What can hang from each mark:
Z761: Z246 Z859
Z788: Z284 Z851
Z284: Z788
Z851: Z677 Z788
Z573: Z246 Z859
Z215: Z246 Z859
Z246: Z573 Z761
Z859: Z215 Z544 Z677
Z677: Z851 Z859
Z544: Z246 Z859

In the rows, zero is written as 128.
Known rows, with every way that one mark hangs from another:
Z246(Z573(Z859(Z544 Z677)) Z761): [171 168 129 131 154 154 152 125 120 129 178 186 184 144 158 117 107 108
 166 171 138 108 157 174 137 101 157 185 134 175  83 119 133 141 118 197
 120 141 106 153 185  84  93 140]
Z677(Z851(Z788) Z859(Z215 Z544)): [145 173 206 138 142 141 173  82 172 116 141 171 193 126 160 127 176 170
 182 131 146 108 151 139 163 138 145 156 127 172 148 142 147 118 115 162
 107 156 136 154 169  82 107  99]
Z788(Z851): [142 141 142 127 131 129 129 152 132 119 114 137 138 121 119 124 151 134
 136 119 131 128 138 154 140 134 123 127 145 142 146 117 114 133 136 122
 127 123 155 138 137 148 144 125]
Z859(Z215 Z677): [119 127 139 144 157 157 135 128 119 140 146 171 146 138 138 124 112 129
 138 148 146 124 125 116 129 128 159 160 105 142 121 146 142 130 135 154
 108 159 101 142 167  92 117 108]
Z544(Z246(Z573 Z761) Z859(Z215)): [225 145 154 148 156 114 161 126 132 107 207 163 221 171 164  72  75 129
 226 170 147 131 187 218 133  87 143 160 139 146  79 118 110 130 105 164
 134 149 113 142 191 102  87  93]
Z859(Z215 Z544(Z246(Z573)) Z677): [181 145 125 152 166 158 156 105 114 132 204 188 178 133 163 114  91 119
 185 184 156 111 159 156 135 117 157 174 104 164 113 113 135 113 114 204
 113 157  79 158 198  59  72  75]
Z215(Z246 Z859): [160 139 137 136 118 157 140 157 143 123 150 105 172 149 144 104 152 124
 162 130  99 127 182 165 133 111 107 139 140 152 116 108 167 163 124 165
  89 148  92 143 149 126 126 163]
Z215(Z246): [135 129 119 127 117 143 130 139 129 125 141 123 143 135 145 117 138 125
 151 130 114 119 157 142 140 126 114 138 130 139 121 118 149 144 129 148
 100 134 115 139 136 133 118 140]
Z215(Z246(Z573)): [151 138 125 128 128 152 138 147 132 124 163 111 160 133 154 106 135 123
 174 143 122 123 180 165 156 114 122 139 126 139 117 111 145 148 126 163
 103 122 127 138 154 128 108 138]
Z677(Z851 Z859): [114 153 176 123 129 131 143 110 177 125 116 111 146 124 148 119 163 161
 147 113 117 118 124 129 149 133 138 117 121 146 134 130 139 118 129 120
 141 116 143 136 131 110 125 127]
Z284(Z788): [137 140 149 139 144 132 139 151 133 115 125 122 139 127 130 147 143 134
 135 129 127 155 141 118 137 151 140 134 146 129 145 135 133 143 134 131
 141 120 149 135 134 156 146 121]
Z573(Z246(Z761) Z859): [160 146 145 126 109 112 161 131 142 115 157 193 188 161 145  89 129 127
 156 155 109 106 154 178 127  91 138 178 164 148  85 110 127 171 123 148
 131 142 126 160 146 131 114 156]
Z761(Z246(Z573) Z859): [155 145 119 132 142 157 157 129 133 127 196  93 183 155 129 100 117 114
 195 163 139 146 201 181 165 130 127 154 152 158 119 139 131 142  97 193
 126 107 119 150 165 108 104 136]
Z544(Z246 Z859): [194 135 129 129 137  93 138 132 131 105 164 132 170 152 152 100  94 131
 171 146 132 129 155 173 114 125 122 125 145 140 114 121 113 104 116 142
 162 130 115 124 137 112 111 108]
Z284(Z788(Z851(Z677(Z859(Z544))))): [152 204 197 124 145 160 141 127 156 109 107 146 176 106 123 160 205 136
 182 118 145 140 179 135 164 146 132 144 143 176 175 105 111 141 129 171
 116 128 191 155 155 162 109 128]
Z215(Z246(Z761(Z859))): [159 144 115 133 122 146 142 139 137 125 171 123 188 165 139  98 123 123
 189 141 118 118 188 178 148 120 112 166 156 161  99 132 156 163 119 174
 100 129 115 155 158 120 105 162]
Z851(Z677): [125 142 161 112 122 137 132 131 137 134 109 140 143 132 121 124 144 117
 146 116 143 112 149 129 132 123 123 116 122 139 148 105 112 117 131 148
 122 121 151 120 124 135 102 140]
Z215(Z246(Z761) Z859): [174 152 140 139 117 152 145 157 143 124 161 122 199 159 148  91 139 124
 181 132 100 120 184 181 135 103 108 153 144 156  92 109 168 174 124 165
  79 152 104 152 158 133 121 167]
Z677(Z851(Z788) Z859(Z544(Z246))): [174 173 185 128 136 110 171  90 176 108 149 155 190 124 171 113 164 170
 183 132 138  92 152 157 154 155 127 133 135 181 149 131 137  94 108 164
 147 133 143 157 152  99  96  95]
Z284(Z788(Z851(Z677))): [150 165 197 124 141 141 144 175 146 111  94 143 165 125 118 136 188 127
 164 105 146 143 171 139 154 153 132 122 160 155 178 105 103 134 141 147
 138 106 196 140 142 182 133 132]
Z851(Z677(Z859) Z788): [127 160 202 113 134 129 141 116 169 129  99 135 187 128 131 121 180 155
 168 119 158 119 175 145 161 138 124 120 116 154 165 145 113 121 126 151
 126 139 185 137 132 155 108 138]
Z544(Z246 Z859(Z215 Z677)): [187 130 136 147 166 124 145 132 123 117 182 175 184 160 162  93  75 133
 180 167 148 124 154 162 111 126 151 156 122 154 105 139 128 103 123 169
 143 161  86 139 175  79 102  89]
Z246(Z761(Z859(Z215 Z677))): [139 138 128 150 161 161 147 124 126 141 170 169 188 168 130 106  95 128
 174 160 150 123 157 154 136 123 156 187 127 164 102 160 145 151 125 179
 106 152  98 155 183  82 106 126]
Z859(Z215 Z544(Z246) Z677): [169 144 118 153 159 147 149  98 110 129 184 200 158 133 157 123  98 121
 167 171 146 107 137 128 121 129 147 172 109 166 116 123 141 111 118 192
 109 167  72 156 182  62  80  80]
Z246(Z573(Z859(Z215 Z677)) Z761): [162 141 165 144 164 155 160 141 126 134 177 195 209 160 156  96 101 123
 178 173 146 121 164 182 142  85 174 199 128 157  80 137 135 157 127 174
 119 154 102 158 198  95 105 124]
Z761(Z246(Z573(Z859(Z215)))): [165 139 165 140 143 156 175 127 128 121 195 153 202 159 143  95 126 115
 199 176 133 139 193 194 156  95 147 184 149 154  98 130 134 155 102 180
 108 145  97 162 182 109 103 121]
Z851(Z677 Z788(Z284)): [150 150 192 118 139 127 152 157 157 117  94 157 172 135 140 135 173 138
 156 106 170 120 171 153 163 164 113 109 139 158 183 146 106 124 139 164
 138 138 204 132 143 183 130 129]
Z284(Z788(Z851(Z677(Z859(Z215))))): [143 177 231 138 153 157 152 144 163 115 103 150 195 126 117 135 197 152
 191 123 154 153 188 149 168 133 150 150 134 156 171 123 111 155 135 145
 116 144 183 156 169 173 121 116]
Z788(Z284 Z851(Z677(Z859(Z544)))): [155 195 181 125 137 160 136 120 160 116 102 154 159 107 132 157 198 134
 174 113 154 130 172 155 171 143 117 133 129 186 178 113 101 142 127 177
 116 151 201 153 165 168 111 126]
Z573(Z859): [144 131 147 122 123 122 142 139 129 121 134 140 149 142 129 122 134 123
 129 140 121 127 136 154 125 109 136 151 155 139 115 127 127 141 124 134
 147 133 114 132 130 128 128 147]
Z677(Z859(Z215(Z246(Z573 Z761)))): [157 156 164 145 141 168 150 113 153 130 187 138 217 145 157  89 131 144
 223 163 125 127 200 191 170  81 139 182 106 149  84 132 152 184 117 165
  69 165 123 170 193 127  91 124]
Z215(Z246(Z573) Z859(Z544)): [188 165 130 138 127 177 150 144 138 117 184 105 191 137 156 111 146 111
 189 152 112 123 202 183 150  95 114 155 138 167 106  86 164 162 109 212
  77 146  84 144 177  96  92 152]
Z761(Z246(Z573)): [145 141 130 130 142 150 151 124 130 126 178 114 163 137 140 104 122 114
 178 153 129 134 175 166 157 123 127 141 132 142 117 129 131 130 107 174
 115 112 130 148 157 127 110 121]

Rows:
[193 170 132 126 121 151 157 128 125 117 193 164 202 146 164 108 129 105
 195 166 116 106 193 200 151  81 124 189 157 172  80  95 148 169 108 198
  92 140 104 155 181 109  82 153]
Z215(Z246(Z573(Z859(Z544)) Z761))
[139 174 196 121 139 145 133 148 173 121  84 134 165 119 126 138 197 145
 167 103 154 136 172 167 170 145 120 121 126 169 179 129  97 141 141 146
 136 140 214 146 155 195 133 132]
Z788(Z284 Z851(Z677(Z859)))
[154 143 120 146 127 164 144 107 115 127 175 171 155 131 150 133 130 116
 174 152 123 116 165 135 141 105 121 177 128 158 114 106 163 153 116 189
  60 171  82 157 171  88  89 118]
Z859(Z215(Z246) Z544)
[147 146 136 129 131 128 159 141 140 122 157 209 186 163 152  92 117 126
 153 163 117 102 147 169 121 108 151 183 145 161  83 125 137 160 132 173
 135 150 112 166 159 115 113 153]
Z573(Z246(Z761) Z859(Z677))
[151 157 179 123 131 140 139 170 147 117  87 154 152 126 124 135 181 124
 153  98 153 127 163 163 161 151 116 112 143 162 181 112  95 130 144 149
 137 130 200 137 149 192 135 130]
Z788(Z284 Z851(Z677))
[168 157 124 129 139 174 149 141 123 125 187 158 178 136 170 122 129 107
 174 172 122 109 182 172 148 107 142 183 134 181 100 106 157 145 121 217
 105 142  84 150 185  85  88 146]
Z215(Z246(Z573(Z859(Z544 Z677))))
[174 136 125 153 164 138 161 122 128 133 193 185 205 176 146  90  81 134
 196 172 153 116 165 176 128 124 149 183 132 168  95 152 140 142 120 183
 122 155  86 165 190  78  88 103]
Z544(Z246(Z761(Z859(Z215 Z677))))
[171 145 154 125 131 129 154 142 134 120 160 147 189 151 142  99 119 120
 170 152 129 127 164 193 144  86 148 162 149 144  88 121 119 156 119 147
 137 123 128 141 159 131 112 149]
Z246(Z573(Z859) Z761)
[176 138 172 141 143 141 163 134 129 126 173 173 203 160 144  94 111 123
 185 163 139 129 172 198 145  72 159 189 145 143  78 124 126 168 117 152
 117 148 110 150 181 114 103 132]
Z246(Z573(Z859(Z215)) Z761)
[187 138 145 142 140 152 149 148 135 112 190 130 201 158 163  94 109 124
 211 162 131 141 203 191 145  93 137 161 134 142  98 113 140 147 117 176
 104 147 104 133 183 101 102 119]
Z544(Z859(Z215(Z246(Z573))))
[181 158 139 141 117 157 162 111 119 121 189 205 197 156 158 112 126 110
 195 163 114 109 175 180 140  78 133 215 156 175  79 105 158 177 111 191
  63 179  76 169 184  95  87 142]
Z573(Z859(Z215(Z246(Z761)) Z544))
[141 167 209 121 145 133 147 135 177 120  92 143 186 130 139 136 190 159
 169 112 164 134 180 152 174 163 122 115 119 163 180 160 109 133 132 160
 140 152 212 141 150 190 123 132]
Z851(Z677(Z859) Z788(Z284))
[167 141 155 139 120 143 161 141 127 121 176 184 204 166 151  95 128 123
 189 155 112 117 177 187 139  82 135 198 149 155  80 122 154 178 123 160
  82 171  91 161 176 123 104 148]
Z573(Z859(Z215(Z246(Z761))))
[126 141 105 136 152 162 145 130 128 136 179 123 163 159 133 111 110 117
 169 162 139 130 172 144 144 160 132 163 137 171 124 160 151 128 113 200
 125 123 104 159 163  90 116 136]
Z761(Z246 Z859(Z677))
[124 140 171 120 139 134 156 153 150 126 125 163 153 150 161 113 143 137
 127 125 122 100 120 140 128 138 154 147 142 165 125 125 144 105 140 153
 161 110 113 134 144  90 129 140]
Z573(Z859(Z677(Z851)))
[146 166 165 138 157 142 163 148 159 116 121 186 153 128 178 147 163 151
 146 115 157 100 135 124 161 195 136 131 134 190 173 153 143  92 139 193
 143 136 165 143 171 110 135 105]
Z859(Z544 Z677(Z851(Z788(Z284))))
[167 170 171 135 138 143 151  67 149 126 162 176 190 129 143 122 142 132
 203 154 148 109 173 150 141 103 134 157 104 168 134 103 118 127 105 183
  97 169 114 156 167  93  52  97]
Z851(Z677(Z859(Z215 Z544(Z246))))
[207 137 133 131 145 103 145 142 136 104 183 119 184 149 157  90  92 127
 188 158 138 133 178 198 129 112 135 126 142 140 108 114 106 106 108 158
 168 117 124 121 157 108 101 105]
Z544(Z246(Z573) Z859)
[141 134 130 143 139 161 160 107 129 129 190 134 180 165 124 106 120 120
 193 162 139 140 184 161 150 129 131 182 150 157 117 149 144 150  98 183
 102 142  92 162 171  94 110 121]
Z761(Z246 Z859(Z215))
[168 159 117 148 146 180 169  90 119 127 223 136 199 152 136 118 115 108
 222 185 147 141 210 179 166 116 137 194 147 174 114 131 141 149  81 227
  90 141  85 165 203  62  78 113]
Z761(Z246(Z573) Z859(Z215 Z544))
[151 139 160 141 162 172 170 139 124 132 197 169 200 160 154  98 112 114
 190 182 142 132 185 179 152 111 161 197 134 166  97 142 141 143 114 204
 115 148  86 168 199  90 101 116]
Z761(Z246(Z573(Z859(Z215 Z677))))
[125 169 164 125 125 141 144  86 165 122 133 129 142 115 153 135 163 154
 154 123 117 113 127 122 146 132 133 135 120 163 135 119 142 114 116 155
 122 124 132 142 142  88 107 122]
Z677(Z851 Z859(Z544))
[146 146 195 131 138 116 168 160 173 106 101 153 162 136 163 130 180 163
 145  97 149 120 140 147 165 183 126 107 150 163 176 154 130 108 139 140
 163 119 188 133 150 156 153 114]
Z677(Z851(Z788(Z284)))
[137 139 167 143 153 177 161 149 152 132 170 150 187 148 182  91 136 138
 191 142 130 101 170 157 164 129 155 161 110 166 119 114 167 126 138 185
  96 126 103 151 193  72  99 109]
Z859(Z215(Z246(Z573)) Z677(Z851))
[138 160 206 130 144 121 163 139 195 111 100 133 175 129 163 128 195 182
 158 101 145 127 152 155 179 180 130 114 132 164 172 172 134 119 135 138
 156 132 199 142 151 161 148 118]
Z677(Z851(Z788(Z284)) Z859)
[140 156 226 145 155 134 173 129 192 112 116 158 195 137 163 125 186 183
 175 115 155 134 158 155 182 165 145 138 127 165 163 177 140 134 131 141
 137 159 178 153 174 146 143 100]
Z677(Z851(Z788(Z284)) Z859(Z215))
[123 141 184 126 151 126 159 154 162 128 113 159 165 138 164 110 151 157
 138 111 144  93 129 126 150 177 142 120 130 165 157 150 144  88 145 154
 151 111 152 138 146 100 138 117]
Z859(Z677(Z851(Z788)))
[135 160 164 127 148 140 162 124 154 125 129 182 160 127 169 129 155 148
 143 121 146  90 128 115 148 175 140 136 132 182 156 141 147  85 134 182
 131 120 134 140 157  75 117 115]
Z859(Z544 Z677(Z851(Z788)))
[151 180 193 133 142 133 166 113 183 106 116 150 169 117 171 147 192 173
 161 111 146 120 150 144 178 174 127 126 136 182 172 158 138 118 122 166
 141 145 181 148 163 130 132 115]
Z677(Z851(Z788(Z284)) Z859(Z544))
[161 131 168 136 140 141 160 135 129 124 164 156 185 147 138 109 126 121
 166 162 139 138 165 182 145  88 164 176 140 136 103 118 124 153 114 151
 131 143 103 140 174 108 110 123]
Z246(Z573(Z859(Z215)))
[135 157 146 146 140 158 136  69 138 130 154 154 156 119 135 148 136 138
 162 154 137 132 143 126 140 104 144 175 106 150 117 133 142 146 108 155
  89 180 105 150 167  86  97 108]
Z677(Z859(Z215 Z544))
[155 187 190 126 142 145 149 109 170 119 108 162 182 118 144 159 194 148
 173 120 165 122 179 145 174 154 119 130 123 180 180 150 113 129 120 189
 120 163 200 146 160 161 104 128]
Z851(Z677(Z859(Z544)) Z788(Z284))
[142 152 177 120 151 157 177 149 151 123 175 144 190 159 173  89 134 126
 180 150 126 106 167 174 159 134 154 156 146 180 113 124 144 111 118 195
 149  95 111 156 173  86 111 133]
Z761(Z246(Z573(Z859(Z677(Z851)))))
[138 127 152 139 150 150 149 136 122 133 150 187 167 151 140 119 120 124
 138 160 138 122 136 142 124 113 166 185 127 151 107 139 144 139 134 160
 127 162  85 148 169  92 120 125]
Z573(Z859(Z215 Z677))
[144 185 189 130 134 169 141  95 147 129 123 174 179 114 119 141 180 134
 188 134 154 119 172 148 157 106 134 165 117 175 154 101 112 139 117 174
  81 166 153 155 174 114  87 113]
Z788(Z851(Z677(Z859(Z215 Z544))))
[162 147 129 133 142 141 149 130 137 128 173 115 188 158 131  98 106 122
 183 152 142 136 182 184 151 111 138 153 151 148 100 137 125 154 111 163
 132 111 138 139 166 114 108 143]
Z246(Z573 Z761(Z859))
[201 155 129 144 123 131 153 118 133 114 173 139 171 138 145 116 126 122
 164 149 119 116 160 166 114 115 113 143 144 163 115  93 139 128 104 179
 120 151  78 145 157  91  94 125]
Z215(Z859(Z544(Z246)))
[183 126 157 141 164 137 166 139 125 124 192 183 202 157 162  91 104 126
 182 186 148 121 167 192 134 107 168 181 128 158  97 127 129 131 122 177
 145 152  79 154 191  87  90  99]
Z544(Z246(Z573(Z859(Z215 Z677))))
